Every row comes from one small tree of marks. The marks that hang from a mark follow it in brackets, in alphabetical order. Every link used is in the known rows. Which tree was each row made from?
In the rows, 128 means zero.
Known rows
fibefi[fugil mokin]: [ 97 189  96 116 108 100 145 143  86 116 207  60 121 140 110 174 103 126
 101 155  89 105 150  64]
nilog[mokin[fibefi[fugil] leri]]: [ 83 117 170 102 142 134 131 130 110 134 181 127 116 154  87 178 130 104
 138 131 135  87 114  62]
leri[dapadu[nilog[mokin]] fugil[fibefi]]: [154  91 163 152  43  80  83 117 163  94 164 135  78 153 133 111 147 116
 156 168 108 108 144 119]
dapadu[leri[fugil[fibefi]] nilog]: [142 138 147 102  60  65 128 132 169  98 138 103 106 182 130 144 140 117
 170 149  97 105 160 167]
fibefi[fugil[leri] mokin]: [112 204 111 110  87 115 150 142  77 149 205  61 129 141 119 146 119 132
 104 151  87 110 154  44]
makof[bakik zanup]: [121 177 154 117  86  47 120 142 134  75 129  99 140 155  65 147  87 109
 143 123  44  90 176 126]
fibefi[fugil mokin[leri nilog[dapadu]]]: [ 91 144 127  72 143 141 154 130 110 144 185 106 135 133  93 173 162 137
 110 156 122 111 126 109]
fugil[fibefi[mokin[bakik]]]: [126 160  88 121 103 120 126  89 148  52 141  90 117  91 140 183 113 147
 150 152 104 115 158 131]
mokin[fibefi]: [113 154 123 132 131  79  98 124 132  69 126 131 126 112 108 164  93 139
 137 160  77 117 170 123]
mokin[bakik fibefi[fugil] nilog[dapadu[leri]]]: [ 99 134 130  53 143 136 130 125 148 116 151 129 127 109  92 155 205 136
 144 168 100 159 145 214]
leri[dapadu[nilog] fugil[fibefi[mokin[bakik]]]]: [159 121 124 136  50 111  86  97 149  36 160 131  81 134 151 111 137 134
 165 165 102 138 150 148]
fibefi[fugil mokin[bakik leri nilog]]: [ 83 150 121 100 121 162 159 142 109  76 187 126 136 119 116 167 132 117
 149 122 132 121 107 129]
makof[zanup]: [120 176 123 140  81  40 106 144 140  77 143 109 150 153  90 148  77 115
 129 140  79  83 172 121]
fugil[fibefi[mokin[bakik]] leri]: [140 177 100 119  80 133 127  87 141  84 138  91 127  93 152 155 134 155
 152 149 103 122 161 112]
nilog[dapadu mokin[bakik leri]]: [ 94 102 133 136 155 149 143 128 166 119 138 142 160 100  97 141 162 106
 107 135 157 102  88 121]
leri[dapadu[nilog] fugil[fibefi[mokin]]]: [160 127 132 124  45  85  82 103 136  70 168 121  74 160 144 125 125 137
 151 177  89 121 168 119]
nilog[mokin[fibefi]]: [107 132 130 121 141 105 102 116 123 106 146 126 115 107  99 171 122 132
 133 154 108 108 145 113]
fugil[fibefi[mokin] leri[dapadu]]: [155 159 124 125  39 106  87  97 127 117 166 106  98 123 157 149 123 145
 124 177  75 119 177  79]
fugil[fibefi[mokin]]: [129 167  96 113  98  95 121  97 133  86 149  77 109 118 134 199 102 151
 137 162  89  99 174 101]
fibefi[fugil mokin[bakik]]: [ 96 181  88 125 112 126 147 138  99  81 199  73 128 114 116 159 117 122
 116 144 105 120 136  95]
dapadu[leri nilog[mokin[bakik fibefi]]]: [122 130 126 100 146 144 139 104 160 100 144 147 118 126 100 180 161  90
 158 126 130 129 116 191]
mokin[bakik fibefi[fugil] leri nilog[dapadu]]: [ 92 111 157  88 162 152 129 113 150  85 135 162 141 103  87 148 178 136
 152 151 120 138 126 163]
leri[fugil[fibefi[mokin]]]: [123 147 117  94  72  80  97 119 117  85 152  78  96 140 134 140 122 175
 155 168  97 108 170 105]

Write each row's tree
[101  91 150 172  90 140 109 150 149  83 168 171 131 113 123 131 121  79
 118 132 137 110  85 106] -> nilog[mokin[bakik leri[dapadu]]]
[102 106 142  45 124 114  87 139 145  91 114 155 127 112 100  96 209 170
 169 176 109 170 144 250] -> mokin[bakik fibefi nilog[dapadu[leri[fugil]]]]
[115 195 113  91  84 124 148 144  83 137 196  86 130 121 123 143 143 147
 128 152  89 129 157  96] -> fibefi[fugil[leri] mokin[nilog]]
[ 95  95 169  98 119 126  91 148 135  27 109 196 131 116 112 103 138 156
 202 135 124 143 123 191] -> mokin[bakik fibefi leri[fugil] nilog]
[116 147 125 102 106 120 134  99 136  94 144 106 118 140 132 208  98 132
 144 137 117  81 146  84] -> fugil[fibefi[mokin[leri]]]
[137 126 156 186  88  96 126 141 161  70 153 175 129 160 122 152  80  65
 120 136  99 100 123 103] -> mokin[leri[dapadu[nilog]]]
[122 123 126  67 132 135 130  84 160 114 125 125 123 111 119 195 161 162
 143 165 123 107 150 147] -> fugil[fibefi[mokin[leri nilog[dapadu]]]]
[100 102 162 100 113  92 111 167 143 101 123 152 148 134 103  95 158 154
 140 159 121 120 126 158] -> mokin[leri[fugil] nilog[dapadu]]
[121 150 124 121 115 103 163 143 150 143 168 110 131 153 105 182 138  72
 123 130 121  99 116 149] -> dapadu[leri nilog[mokin]]
[ 93 109 158 111 150 127 115 121 127 113 142 154 126 131  97 179 117 115
 142 131 133  91 117  96] -> nilog[mokin[fibefi leri]]
[102 123 158 106 140 112 112 130 142  63 114 182 134 116 108 174 109 134
 170 138 103 118 142 158] -> mokin[fibefi leri nilog]
[102 113 122  69 160 144 114 107 153 140 136 129 128 103  88 156 202 127
 122 161 132 137 122 185] -> nilog[dapadu[leri] mokin[bakik fibefi]]
[101 117 129  76  98 100 116 171 152 100 130 135 143 117 110  87 200 153
 148 165 112 159 127 235] -> mokin[bakik nilog[dapadu[leri[fugil]]]]
[131 111 143 106  66 123  96 106 145  75 155 156  95 126 147 186 120 133
 156 158 103 113 146 133] -> fugil[fibefi[mokin[leri[dapadu] nilog]]]
[127 105 134 118  72 152 101  98 157  41 145 169 104 100 154 171 132 131
 168 147 115 130 132 160] -> fugil[fibefi[mokin[bakik leri[dapadu] nilog]]]
[ 91 132 132 121 139 138 121 120 121  96 179 113 113 103  96 154 146 119
 144 145 121 123 128 110] -> nilog[mokin[bakik fibefi[fugil]]]
[ 86 114 135 156 125 143 146 146 150  87 150 146 151 109 111 153 119  92
 131 112 150  94  86 111] -> nilog[mokin[bakik leri]]
[105 115 163 123 160 167 157 102 145  93 172 152 120 141  91 170 144  78
 161 109 154 103  94 109] -> dapadu[nilog[mokin[bakik fibefi[fugil] leri]]]
[110 117 123 129  91 156 107 136 126  47 164 179 125 104 136 146 121 114
 141 140 117 141 109 156] -> fibefi[mokin[bakik leri[dapadu] nilog]]
[117 178 146 119  99 100 117 131 105 129 165 100 127 134 110 137 123 134
 134 157  74 121 173  71] -> mokin[fibefi[fugil[leri]]]
[143 126 147 178  53  56  86 160 138  62 162 146 109 160 125  83 102 107
 131 166  78 127 147 125] -> leri[dapadu[nilog] fugil]
[ 90 130 168  97 131 119 126 136 122  89 155 154 125 138 100 174 122 124
 164 137 103 112 142 123] -> mokin[fibefi[fugil] leri nilog]
[105  97 160 163  84 113 105 155 135 117 177 159 121 142 116 147 108  82
 106 141 124  92 101  77] -> nilog[mokin[leri[dapadu]]]
[113  57 179 138  46 127  76 133 161  77 156 161  98 136 141  97 151 117
 168 144 146 111 104 114] -> nilog[mokin[bakik leri[dapadu fugil[fibefi]]]]
[139 114 121 195  93 122 119 123 166  65 169 159 119 107 124 130 128  76
 122 144 117 126 112 141] -> leri[dapadu[nilog[mokin[bakik]]]]
[ 97 125 134 118  82 157 122 147 108  74 204 152 116 125 128 147 132 107
 136 139 118 135 107 123] -> fibefi[fugil mokin[bakik leri[dapadu] nilog]]
[116  63 189 131  38 100  74 140 148 110 162 146  88 162 136 113 138 120
 153 154 130  93 118  85] -> nilog[mokin[leri[dapadu fugil[fibefi]]]]
[126 148  90 104 101 127 124  90 154  41 132 115 117  73 144 185 136 161
 176 153 105 133 159 184] -> fugil[fibefi[mokin[bakik nilog]]]
[ 97 154 125 135 129 112 118 125 127  58 160 114 125 108 105 154 117 123
 146 149  91 130 153 118] -> mokin[bakik fibefi[fugil]]
[178 155 116 147  56 140 114  69 158  73 153 132 104 112 160 142 136 119
 149 157  90 137 160 123] -> fugil[fibefi[mokin[bakik]] leri[dapadu[nilog]]]
